Known rows, with every way that one mark hangs from another
Q_554{Q_73 Q_189{Q_415{Q_553 Q_696 Q_818{Q_21}}}}: [ 1.30  0.14 -0.57  0.77  1.38 -1.38 -0.03  0.75 -1.56  0.67  0.59  0.25
  0.78  0.96  0.54 -0.37  1.43 -0.15 -0.62  0.99]
Q_554{Q_73 Q_189{Q_415{Q_553 Q_696{Q_21} Q_818}}}: [ 1.15  0.11 -0.52  1.07  1.17 -1.29  0.48  1.01 -1.63  0.92  0.95  0.42
  1.04  1.24  0.33 -0.49  0.81 -0.78 -0.24  1.00]
Q_139{Q_774}: [-0.28 -0.54  0.36 -2.52 -1.43 -1.24 -1.51 -1.55  1.94  0.11 -0.34  1.15
  0.16 -1.11  2.14 -0.39 -1.21  0.12 -0.09 -0.73]
Q_189{Q_415}: [ 0.04 -0.47 -0.09 -1.40 -0.43  1.09 -0.03 -1.12  2.00 -0.89  0.14  0.63
  0.20 -0.25  3.01 -0.24 -1.23  6.04 -0.42 -0.23]
Q_73{Q_554{Q_189{Q_415{Q_553 Q_696 Q_818{Q_21}}}}}: [ 0.34  0.03  0.16  0.16  0.10 -0.12  0.79  0.08 -0.55 -1.44 -0.83 -0.13
 -0.21 -0.85  0.15  0.05  0.14 -0.65  0.27 -1.08]
Q_189{Q_415{Q_553 Q_696{Q_21}} Q_554}: [-1.24  0.35 -0.28  0.97 -0.81  0.93  1.08  0.07  0.03  0.51 -0.21 -1.44
  0.44 -0.22 -1.41  0.53  0.18 -0.65  1.17  0.78]
Q_189{Q_415{Q_696} Q_554{Q_73}}: [ 0.15  0.05 -0.29  2.37 -0.26  0.70 -0.38 -0.82 -0.77 -0.96 -0.68 -0.68
  0.55  0.47 -0.33  0.59  2.20  3.64  0.80  0.81]
Q_241{Q_553}: [-0.72 -0.08  0.18 -2.30 -0.56  0.18 -0.45 -0.31  1.96 -0.60 -0.98  1.14
  0.81 -0.61  0.93 -0.62 -0.44  1.77 -0.86  0.14]
Q_73{Q_554{Q_189}}: [ 0.06 -0.25  0.48 -0.30 -0.24  0.26  0.70 -0.20  0.77 -2.07 -0.60  0.77
  0.04 -1.06  2.05 -0.50  0.54  1.22  0.67 -1.70]
Q_139{Q_415{Q_553 Q_818}}: [-0.77 -0.25  0.03 -0.26  0.29  0.90 -0.48  0.15  0.89 -0.37  0.91 -0.29
 -1.64  0.25 -1.10  0.19 -3.33  0.73 -1.10 -0.08]
Q_73{Q_554{Q_189{Q_415{Q_553 Q_696}}}}: [-0.05 -0.12  0.18  0.52 -0.09  0.22  1.24  0.08  0.09 -1.89 -0.19  0.24
 -0.03 -0.99  0.48 -0.14  0.15  0.84  0.45 -0.98]
Q_554{Q_73 Q_189}: [ 0.93 -0.19 -0.16 -0.29  0.91 -0.91 -0.21  0.33  0.35 -0.09  0.77  1.29
  1.12  0.61  3.34 -1.18  2.19  2.21 -0.08  0.07]
Q_189{Q_415{Q_818} Q_554{Q_73}}: [ 0.92 -0.01 -0.01  2.45  0.01  1.14 -1.53 -0.51 -0.58 -0.61 -1.74 -0.05
  0.22  0.87 -0.16  0.51  0.91  4.35  0.58  0.52]
Q_632{Q_818{Q_21}}: [-0.04 -0.44  0.53 -4.25 -0.58  1.02 -1.66 -1.04  1.11  1.14 -1.20 -1.52
 -0.25 -0.32  2.90 -0.46  2.54 -0.96  1.14 -2.18]
Q_774{Q_139{Q_415{Q_553 Q_696{Q_21}}}}: [-1.17  0.01  0.67 -2.09 -0.69  0.17  1.21  0.78  1.48  1.54  2.02  0.63
 -1.35 -0.70 -0.79 -0.20 -2.07 -3.91 -0.03 -0.69]
Q_189{Q_415{Q_553 Q_696{Q_21} Q_818} Q_554{Q_73}}: [ 0.06  0.57 -0.33  2.67  0.05  0.32 -0.05  0.30 -2.17  0.56 -0.70 -1.18
  0.42  1.02 -3.54  0.87  0.96 -2.01  0.73  1.18]
Q_818{Q_21}: [-0.29  0.10 -0.06 -4.55 -0.39 -0.16 -0.59 -1.38  1.94  0.07 -0.56 -0.15
  0.06 -0.83  3.61 -0.54  1.03  0.17 -0.40 -1.18]
Q_774{Q_139{Q_415{Q_553 Q_696 Q_818{Q_21}}}}: [-0.59  0.04  0.76 -1.64 -0.25 -0.02  0.21  0.66  0.70  1.48  1.06  0.38
 -1.81 -0.57 -1.46  0.23 -1.92 -4.10 -0.69 -0.70]
Q_139{Q_415{Q_553 Q_696 Q_818{Q_21}} Q_774}: [-0.60 -0.22 -0.15 -0.94 -0.65 -1.91 -1.44 -0.54 -0.66  0.85  0.33 -0.91
 -1.65 -0.45 -2.67  0.72 -3.57 -5.15 -0.89  0.31]

Rows
[-0.75  0.02  0.82 -1.34 -0.45  0.07  0.71  0.94  0.62  1.72  1.47  0.58
 -1.55 -0.31 -1.64  0.12 -2.53 -4.78 -0.29 -0.68]	Q_774{Q_139{Q_415{Q_553 Q_696{Q_21} Q_818}}}
[-1.17 -0.53 -0.13 -1.83 -1.04 -0.82 -1.00 -0.51  2.05  0.26  1.33  0.24
 -1.40 -1.01 -0.54 -0.20 -4.01 -0.64 -0.28  0.16]	Q_139{Q_415{Q_553} Q_774}
[ 0.26 -0.14 -0.18 -0.11  0.60 -0.69  0.59  0.70 -0.16  0.96  0.09 -0.16
  0.43  0.03  1.86 -0.21 -0.52  0.05 -0.61  0.42]	Q_554{Q_189{Q_415{Q_553 Q_696 Q_818{Q_21}}}}
[ 0.62 -0.32  0.39  0.51 -0.07  0.47  0.45 -0.10  0.18 -1.98 -1.01  0.67
 -0.08 -0.68  1.57 -0.18 -0.44  2.31  0.47 -1.36]	Q_73{Q_554{Q_189{Q_415{Q_818}}}}
[ 0.29  0.61 -0.42  2.21  0.35  0.17 -0.77 -0.08 -2.03  0.23 -1.27 -1.43
  0.01  0.64 -3.28  1.02  1.84 -1.08  0.21  1.15]	Q_189{Q_415{Q_553 Q_696 Q_818{Q_21}} Q_554{Q_73}}
[-0.82  0.58  0.13 -0.20  0.09 -0.71  0.83  0.31 -2.03  1.26  0.38 -0.94
  0.10  0.64 -3.70  0.71 -0.76 -8.13 -0.88 -0.04]	Q_415{Q_553 Q_696{Q_21} Q_818}
[ 0.19  0.01  0.22  0.44 -0.12 -0.01  1.30  0.34 -0.64 -1.21 -0.43  0.13
  0.08 -0.58 -0.06 -0.06 -0.48 -1.29  0.65 -1.07]	Q_73{Q_554{Q_189{Q_415{Q_553 Q_696{Q_21} Q_818}}}}
[-0.27  0.30 -0.40  1.34 -0.04  1.24 -0.38 -0.03  0.69 -0.30 -0.28 -0.32
  0.27  0.08 -1.13  0.08  1.33  3.40  0.79  1.02]	Q_189{Q_415{Q_553} Q_554{Q_73}}
[ 1.31 -0.32 -0.43  0.17  0.91 -0.59 -0.05  0.34  0.35 -0.10  0.82  1.23
  1.11  0.73  3.52 -1.05  1.23  4.46 -0.04  0.58]	Q_554{Q_73 Q_189{Q_415}}
[ 1.23 -0.01 -0.45  1.63  1.36 -1.10  0.08  0.87 -1.51  0.40  0.79  0.56
  0.84  1.12  0.22 -0.34  1.13  0.71 -0.65  1.09]	Q_554{Q_73 Q_189{Q_415{Q_553 Q_696 Q_818}}}
[-0.71 -0.34  0.86 -1.53 -0.68  0.36  0.51  0.15  1.59  0.64  1.41  0.95
 -1.43 -0.68  0.65 -0.08 -1.67 -0.82 -0.26 -0.95]	Q_774{Q_139{Q_415{Q_696}}}
[ 0.25 -0.28  0.26  0.49 -0.22  0.25  1.02 -0.26  0.06 -2.13 -0.46  0.39
  0.09 -0.87  1.53 -0.15  0.22  1.93  0.56 -1.22]	Q_73{Q_554{Q_189{Q_415{Q_696}}}}
[-1.67  0.54 -0.17 -1.74 -0.39 -0.51  1.84  0.04 -0.26  0.91  1.53 -0.88
  0.49 -0.18 -2.03  0.06  0.17 -6.29 -0.29 -0.02]	Q_415{Q_553 Q_696{Q_21}}
[ 0.31 -0.34 -0.01  0.04  0.53 -0.01  0.35  0.85  0.86  0.78  0.16  0.63
  0.42  0.03  2.53 -0.54 -1.28  2.27 -0.48  0.32]	Q_554{Q_189{Q_415{Q_553 Q_818}}}
[ 1.34 -0.07 -0.41  0.93  1.33 -0.71 -0.25  0.91 -0.48  0.43  0.67  1.00
  0.77  0.98  1.18 -0.72  0.69  2.10 -0.50  0.89]	Q_554{Q_73 Q_189{Q_415{Q_553 Q_818}}}
[ 0.31 -0.04 -0.22  1.35 -0.30  1.27 -0.86 -0.68  0.69 -0.88 -0.88 -0.01
  0.48  0.29  1.02  0.06  1.53  5.58  1.01  0.54]	Q_189{Q_415 Q_554{Q_73}}
[ 0.65  0.24 -0.16  2.66 -0.20  0.33 -0.52 -0.37 -2.21  0.01 -1.32 -0.87
  0.61  1.22 -1.37  0.84  1.16  0.20  0.96  0.69]	Q_189{Q_415{Q_696{Q_21} Q_818} Q_554{Q_73}}
[ 0.44  0.51 -0.36  1.20  0.33  0.71 -1.25  0.03 -0.59  0.37 -1.44 -0.81
 -0.06  0.44 -1.95  0.49  1.14  0.90  0.40  0.89]	Q_189{Q_415{Q_553 Q_818{Q_21}} Q_554{Q_73}}
[-0.65  0.35  0.25  0.95  0.48 -0.38  0.02 -0.06 -1.77  0.21  0.04 -0.66
 -0.35  0.39 -3.87  0.98 -0.12 -4.99 -1.71  0.09]	Q_415{Q_553 Q_696 Q_818}
[-0.42  0.39 -0.47  2.38  0.00  0.69  0.05 -0.14 -0.75 -0.42 -0.08 -0.97
  0.35  0.24 -2.47  0.61  2.02  1.37  0.56  1.28]	Q_189{Q_415{Q_553 Q_696} Q_554{Q_73}}
